Each row was made from one path, in order. Every step used is in the known rows, and no mark comes twice. Write each row's path.
Known rows:
z, k, s: [-35 -78 -28 -31 -52 -18   0   8 -40  -7  28 -15  28 -37  -9 -20 -20 -14
  14 -10  48  -4  46  40  20  36 -25]
u, f, m, b, n, x, l: [ 27 -49  21  -8 -13 -31 -27 -31   6  -2  33   1  31 -42 -11  -7   2   1
  36  23  58   9  39  26  63 -14 -19]
n, b, m, f, u: [ -2 -23   8  30  -6 -27 -28 -22   4  30  56  11  70 -64  24 -26 -16 -18
  14  18  58 -50  25  29  49  21 -18]
k, s: [-16 -48 -13 -21 -39   7  -3  16  -5   4  30   9  30 -36 -19 -43 -26  -7
  39  -5  63   2  17  40  23  39 -20]
w, z: [-22 -22 -24   0 -26   2  -8  11  12   1 -20  -7  37 -61 -37  10 -12  20
  39  -4  51 -20  24  59  28   7 -24]
m, b: [-20 -51  17 -31  -2  -7 -32 -30  -2 -19  18   6  10 -20 -30 -19  -9  -5
  41  18  43 -16  -8  41  58   8 -29]
u, v: [ -1   0   4  29  -2  -8  21   3 -15   8  30  11  12 -21 -25 -36   0 -12
  61  16  70  -4   4  23  61  12  -7]
f, m, a, w, z, k: [-20 -40 -42  17 -42 -46  21  18 -40   6 -29  -8  54 -38   0  28 -19  10
  39 -53  55 -33  53  38  -8   5 -19]
w, a: [-14  -7  -9  11 -29   4   2 -11   2 -15   0  11  23 -50 -36 -22 -25   6
  60 -11  55 -29  19  38  50  -8 -32]
n, b, m, a, w: [  4 -28  19   9  -9 -29   5  22  -3   5  15  35  73 -58  14 -21 -21  -7
  31 -23  56 -64  16   2  34  19 -24]
b, m, a: [ 11 -30  40 -17   0 -42   4 -15   6  21 -12  26  31 -47   3 -18 -10  15
  33 -12  44 -58  11  33  43  -9 -17]
w, a, m, b, n, x: [  2 -30  24 -10  11  20 -30 -25 -22 -27  -2  11  25 -46 -24  -5 -17 -28
  59  -6  60  -9  15  21  93 -34 -10]
m, b, n: [  3 -66  32 -31   1  11 -37 -28  -9 -21  33   8 -17 -31 -34 -18 -17  -3
  24  35  48 -11 -13  24  54  13 -16]
k, z, w, a: [ -2  -2 -23  15 -79 -25  -1  22  17 -14  24  -8  50 -46 -31  -9   9 -28
  85  26  45  -7  -9  49  11   3 -34]
u, f, m, b, n, x: [ 18 -42  17   3  -5 -24 -23 -22   7  13  41  17  30 -47 -12 -11  -1 -10
  48  24  58   9  49  36  70 -11 -19]
f, m, b, n: [  3 -72  -1 -12 -15   0 -27 -33 -24   6  18  -5  15 -20  -7  -5 -10 -12
  39  17  64 -18  20  31  52   9 -11]
x, n, b, m: [ -9 -58   8   1 -26  -9 -32  -5  20  34  10  30  45 -35  20  -5  10  -7
  24  26  49 -51  20  38  47   6 -45]
n, x, l: [ 18 -78  -3 -32   5 -22 -40  -9  -1 -19 -30  -1  58 -24 -11 -26   4 -28
  33  -6  10  24  13   5  36 -20 -19]
z, w, a, m, b, n, x, l: [ 25 -55   4   2 -47   6 -57 -13 -13 -28 -14 -10  40 -48 -20 -19  -3 -25
  76   5  44  -3 -15  16  75 -40   1]
x, n, b, m, a, w, z, k, s: [-16 -59  -9 -16 -67 -32 -16  25   6   9   0  15  42 -59  13  18  -6  17
  14 -10  64 -64  32  36  -3  24 -38]
b, m: [  9 -44  33 -14 -16 -14   5 -15  10  16   8  25  35 -49   3  -9   0  -6
  30   3  55 -47  25  38  58  -6 -16]
s, k: [-20 -52  -5  29   6 -34   5 -44 -22   0  23  29  32 -45 -17 -41 -11 -28
  45  19  20 -20  19  60  55  15 -27]
z, w, a, m, f, u: [ -5   2 -27  71 -52  -6 -34 -10 -17  18  16  -6  56 -58  -3 -11  -9 -25
  74  -2  51  -8   9  60  59 -23  -6]
f, u: [ -6 -15 -14  44   4 -21  -6   5 -14  22  35  14  50 -40   7   2   3 -32
  17  -9  31   0  24  68  42  39 -19]
m, a, w, z, k: [-21 -21 -18   8 -31 -41  22  35 -24 -18 -28   8  35 -55 -25  21 -27  24
  26 -52  38 -29  21  34 -20  11 -25]
s, k, z, w: [ -9 -39 -18  34 -39 -55   3 -21  -9  -6  41  12  51 -48 -18 -34  15 -49
  73  44  18 -10  -2  67  26  20 -30]
m, b, n, x, l: [ 25 -91  35 -56   8  -3 -60 -32  -5 -42   9  -1   0 -28 -29 -22  -9 -13
  22  30  32   5 -16   3  50  -3  -9]

Write each row's path:
[ 13 -89  -2 -23  -2  -6 -42 -29 -21   2   6  -1  28 -22  -8 -11  -4 -27
  45  14  50  -4  28  21  54  -4  -6] | f, m, b, n, x
[-12  -6  -8  16 -22 -30  20  38  -7 -14 -29  20  36 -53 -29  12 -31  28
  40 -47  45 -28   8  33 -18   9 -23] | m, a, w, z
[  8 -13   5   7 -59  -7 -18   9  -1 -23  35 -12  34 -46 -26   5   9 -39
  76  37  58  -4 -21  39  37  -3 -20] | k, z, w, a, m, b, n
[  9 -19  26  26 -13 -39 -15 -44   9  32  41  12  30 -59  14  -7  -7  -3
  10  18  57 -40  26  56  36  -2  -6] | b, m, f, u
[-22  -1  -1  69  25  -4 -20 -29 -39  42  36   2  59 -33  25  10 -10 -41
  19   2  51  16  27  58  58  -8  -8] | a, m, f, u
[ -8 -49  14   0 -15 -25 -32  -6  17  38  -2  29  42 -35  19 -10   3   5
  26  18  41 -58  11  34  36   4 -45] | x, n, b, m, a
[  1 -33   9  26 -34 -37  -9 -40 -22 -27  47   6  28 -58 -23 -20   6 -50
  75  47  41 -20 -12  56  55   4 -17] | s, k, z, w, a, m, b, n
[-15 -11 -14  56 -40 -51  -5 -47 -18  -6  44   3  49 -58 -14 -26  -1 -46
  80  43  37 -12   2  66  34  -8 -25] | s, k, z, w, a, m, f
[ -8 -16  23   3  -3  25 -16 -27 -24 -24  12   5  14 -44 -24   2 -23 -13
  51  -3  73 -24   6  28  88 -22 -14] | w, a, m, b, n
[-10 -10 -23  20 -59 -53  29  25  -9  12  25   2  45 -68 -10  14 -22  29
  41 -35  79 -16  72  52   5  14 -26] | u, f, m, a, w, z, k, s
[-11 -35 -24  16  -2 -36  -2 -11 -28  36 -20  -1  52 -16   6 -16 -16   2
  52 -23  42 -23  33  36  25   0 -21] | f, m, a
[ -3 -33  21  -1   6 -31 -12   1   2  19  13  23  70 -54  14 -36 -17  -4
  32  -6  48 -64  13   9  55  15 -26] | n, b, m, a
[ -7 -23 -19  35 -52 -54   9 -27  -3 -18  36  10  43 -59 -28 -34   7 -40
  84  37  28 -24  -1  66  30  10 -31] | s, k, z, w, a
[ -7  -3  -5   5 -62 -18 -12   7   3 -21  25 -14  49 -39 -24   5  14 -39
  87  26  55  -8 -18  48  39  -6 -29] | k, z, w, a, m, b
[ -9 -24 -10  22 -52   8 -33  -7 -12 -11  -4  -2  45 -44 -21 -16  -6 -20
  92  -1  54 -19  -7  45  81 -31 -12] | z, w, a, m, b
[-15  -5 -14  57  -4 -29 -32 -37 -10  30  51  -1  31 -43   1 -15 -20  -9
  13  21  38   4  20  62  12  14 -17] | m, f, u
[-21  23  -6  59  -5  -2 -13 -33 -26  11  24  -1  42 -52  -4   3 -26 -16
  43 -12  66 -12  28  51  62 -20 -15] | w, a, m, f, u
[ -2 -20 -20  12 -63 -26  -6  28  11   2  29  -6  57 -32 -19  -9  19 -40
  71  35  32   8 -11  50   6  15 -32] | k, z, w
[ 17 -86  30 -44  17   3 -55 -23  -4 -28  16  13  -1 -32 -32 -23  -8 -22
  32  32  33   7  -6  14  57   0 -11] | m, b, n, x
[-16 -54  -6  -2 -51 -36 -15  19   6  12 -13  17  46 -55  14  31   3  14
  12  -7  51 -66  32  37   7   8 -42] | x, n, b, m, a, w, z, k
[  0 -22  10   5 -19 -29   5  27   8   0   1  25  73 -72   3  -5 -23   8
  32 -26  66 -72  19  11  27  19 -21] | n, b, m, a, w, z
[ 16 -50   0  11 -39  14 -51  -2 -12 -15  -7   5  40 -54 -22 -21  -3 -36
  88   5  43  -3  -4  27  81 -39   0] | z, w, a, m, b, n, x
[-21 -26 -21  -7 -47 -40  21  43 -23 -22 -17   6  31 -57 -26   9 -35  27
  29 -54  53 -28  22  33 -32  26 -20] | m, a, w, z, k, s
[ -9 -24 -34  26 -32 -33  18  20 -23  15 -31   5  55 -36  -4  19 -21  14
  51 -48  60 -31  38  38  -6   3 -16] | f, m, a, w, z
[ 28 -80  10  -9  18  14 -34   7  -8   1   5  25  21 -43 -19 -26  -9 -35
  27  20  24  23  21   7  41  -1  -8] | b, n, x
[ -8 -15   2  21  -8 -31  22  31 -20  -7 -11  34  34 -30 -16  -7 -29   8
  39 -45  34 -18   4  21 -11  10 -27] | m, a, w
[  2  22 -21  82 -49 -11 -19  -8 -21  16  28  -6  45 -54  -8 -20  -4 -25
  87   5  69  -9   1  51  69 -23   6] | z, w, a, m, f, u, v
[ -5 -31 -25  28 -22 -33  19  16 -32  18 -16  16  56 -19   7   3 -20  -1
  49 -46  53 -23  35  27   0   4 -18] | f, m, a, w
[ 16 -26  39  -3 -19 -39  27  10   1   2  -8  42  35 -51   4   1 -15  12
  31 -34  54 -59  13  23  18  -6 -14] | b, m, a, w
[ -4  24 -22  55 -61 -32 -14   4   0   6  46 -17  61 -52  -5   8  10 -44
  70  26  53   4  -1  63  16   0 -23] | k, z, w, a, m, f, u
[-15 -24  -1  25 -34 -48  -4 -41 -19 -27  38   6  44 -51 -21 -19  11 -50
  86  36  38 -22  -9  67  58   0 -24] | s, k, z, w, a, m, b
[ -1 -25 -28  29 -74  -1 -21   8   5  -6  -6   3  41 -53 -32 -34 -10  -4
  89   0  42 -21   0  46  48 -17 -21] | z, w, a
[-16 -61 -14 -13 -17 -15 -21 -34 -20   7   7  -8  37 -12  -5  -6  -5 -13
  53   3  58 -21  26  43  56   4 -19] | f, m, b
